Each row was made from one small tree. The marks that hang from a mark follow it in brackets, in alphabetical order. Every link used is in the known rows. Write each row's tree.
In the rows, 128 means zero.
Known rows
kavuv{sinu{vamar{kave}}}: [121 146 145 109  81 148 168 103 119 156 139 153 124 118 115 129  82 115
 104 128 101 126 121]
vamar{kave sinu{nadu{boduf} rizup}}: [141 138 154 121 156 119 165  61 112 135 105 157 122 111 155 177 101 147
 135 158 142  94  42]
sinu{nadu{boduf}}: [140 157 151 120 138 128 139 117 148 137 105 130 105 116 122 145 116 121
 141 140 152 130 143]
sinu{luto nadu rizup vamar}: [129 155 130 137  93 146 200  56  94 144  49 154 103  90 195 136  91  89
 144 194 127 117  80]
boduf{nadu}: [129 127 104 117 141 124 125 112 137 108 108 129 110 126 129 141 165 111
 160 146 136 125  98]
kavuv{sinu{nadu{boduf} vamar{kave}}}: [131 168 161 103  92 146 174  96 131 162 124 156 108 109 110 142  73 110
 112 136 119 126 128]
kavuv{sinu{luto nadu rizup vamar}}: [109 158 143 116  80 153 203  83 114 159  89 165 108  93 149 134  78  92
 141 158 119 128 100]
kavuv{sinu{luto nadu{boduf{rizup}}}}: [120 146 157 112 112 139 177 123 144 161 123 142 117 106 120 133  95 108
 148 139 157 136 107]
sinu{nadu{boduf} rizup vamar{kave}}: [132 168 152 138 104 138 177  48 107 143  69 153 106 105 170 155 103 103
 123 172 115  98 108]
kavuv{sinu{luto{dugus} nadu{boduf}}}: [100 142 157 102 102 136 169 120 145 153 116 164 107 124  94 131  91 114
 155 146 151 125 105]
kave{vamar}: [144 126 129 137  88 124 113 154 117 104 109 131 111 126 147  85 147 104
 143 101 152 120 122]
kavuv{sinu}: [107 139 141 109 106 140 154 134 138 148 143 144 126 118 102 127 101 120
 129 113 120 138 135]
boduf{nadu{sinu}}: [101 144 116 106 163 117 118 117 134 110  93 119 112 110 132 157 159 125
 163 144 133 110  98]
boduf{nadu rizup}: [147 118  93 145 172 115 147 110 118 120 102 111 134 124 155 135 188  99
 162 137 143 113  78]
sinu{luto nadu}: [150 141 134 113 142 142 158 102 125 135 107 143 108 110 153 138  95 120
 144 162 165 130  84]
nadu{boduf{rizup} sinu}: [ 82 144 164 140 158 101 126 146 130 147  91  92 139 102 129 147 147 138
 150 128 153 106 137]
kavuv{sinu{luto{dugus} nadu rizup}}: [ 86 144 141 112 110 144 188  96 127 149  97 175 112 113 127 136  97 109
 163 146 132 112  86]
kave{vamar{sinu{rizup}}}: [137 122 131 146  88 109 135 136 100 105  84 142 112 112 161  98 143 108
 158 118 152 115  83]
kave{vamar{sinu{luto rizup}}}: [136 112 131 145  80 112 142 133  99 106  83 146 110 110 170  94 139 107
 164 133 166 118  60]
kave{vamar{sinu{luto nadu rizup}}}: [149 129 135 135  95 117 150 123  99 110  75 150 102 104 175 104 127 103
 166 134 170 116  62]
boduf{nadu{sinu} rizup}: [118 135 107 134 195 111 142 114 112 121  84 101 135 105 159 153 182 113
 165 134 143  99  79]
boduf{nadu{sinu{luto{dugus}}} rizup}: [105 127 105 134 185 109 148 111 108 119  77 114 132 116 154 146 179 113
 178 150 155  91  51]
kavuv{sinu{nadu{boduf} rizup}}: [ 97 159 156 118 111 139 175 108 146 155 103 152 113 101 120 145 105 107
 150 130 127 127 134]
kavuv{sinu{luto vamar}}: [113 136 143 111  62 144 176 114 119 157 125 149 118 108 124 116  82 104
 125 148 120 141 110]

Which tree is each row?
[151 106 139 112 137 120 151  83 101 131 142 152 133 121 151 154  90 156
 120 164 151 107  13]
vamar{kave sinu{luto}}
[141 154 130 130 107 155 199  34  86 143  68 165 109  98 202 147  82 100
 129 194 127  98  51]
sinu{luto nadu rizup vamar{kave}}
[150 137 134 137 102 115 143 125 100 107  76 147 102 105 163 106 131 105
 159 120 157 115  83]
kave{vamar{sinu{nadu rizup}}}
[122 151 145  98 115 147 173 114 138 154 129 154 112 104 121 135  80 114
 142 139 145 138 104]
kavuv{sinu{luto nadu}}
[150 154 147 133 155 124 149 117 138 143 103 121 115 116 132 143 126 116
 142 135 158 123 132]
sinu{nadu{boduf{rizup}}}
[117 169 145 112 102 154 193  70 113 156 105 166 114 100 142 147  77 104
 119 138 100 113 110]
kavuv{sinu{nadu rizup vamar{kave}}}
[146 136 147 130 140 128 163 112 132 145 100 127 115 110 152 137 115 111
 155 165 183 128  90]
sinu{luto nadu{boduf{rizup}}}
[ 84 146 174 117 102 114 131 113 120 147  93 116 121 100 138 147 105 141
 132 170 149 106 107]
nadu{boduf sinu{luto vamar{kave}}}
[101 145 142 121  80 148 181  87 112 153 118 160 127 108 138 135  93 108
 118 136  93 115 110]
kavuv{sinu{rizup vamar{kave}}}
[166 133 142 141 105 106 137 142 106 115  87 135 104 112 149 103 135 107
 154 114 175 118  90]
kave{vamar{sinu{nadu{boduf{rizup}}}}}
[116 121 126 144  78 144 181  54  85 138  88 153 128 112 196 130 105 108
 126 190 114 101  50]
sinu{luto rizup vamar{kave}}
[161 168 155 117 107 136 158  73 116 145 101 144 100 116 137 148  84 114
 103 160 129 111 122]
sinu{nadu{boduf} vamar{kave}}
[ 74 160 143 130 125 123 149 101  95 136  64 122 127  90 160 150 116 129
 132 144 100  99 125]
nadu{sinu{rizup vamar}}
[141 171 134 132 122 150 185  39  92 139  72 158 111 103 183 156  93 106
 113 164 102  96  95]
sinu{nadu rizup vamar{kave}}
[148 128 141 115 157 128 179  53  96 134 106 165 124 105 178 171  87 145
 138 173 150  95   4]
vamar{kave sinu{luto nadu rizup}}
[ 95 150 115 115 147 123 139  82 112 115  74 129 113 103 154 161 154 116
 155 159 116  95  83]
boduf{nadu{sinu{rizup vamar{kave}}}}
[105 160 142 114 124 146 179 101 135 150 107 158 117 100 131 147  98 108
 145 124 118 125 126]
kavuv{sinu{nadu rizup}}
[106 146 144  97 113 142 173 115 134 149 121 168 111 122 104 131  85 115
 148 138 141 122  94]
kavuv{sinu{luto{dugus} nadu}}
[ 92 115 124 143  72 136 180  52  76 131  76 173 125 138 174 124 114 109
 135 195 113  80  37]
sinu{luto{dugus} rizup vamar{kave}}
[ 50 149 169 133 131 104 124 130 138 139  75 111 127  97 134 156 144 139
 163 144 137 103 142]
nadu{boduf sinu{rizup}}
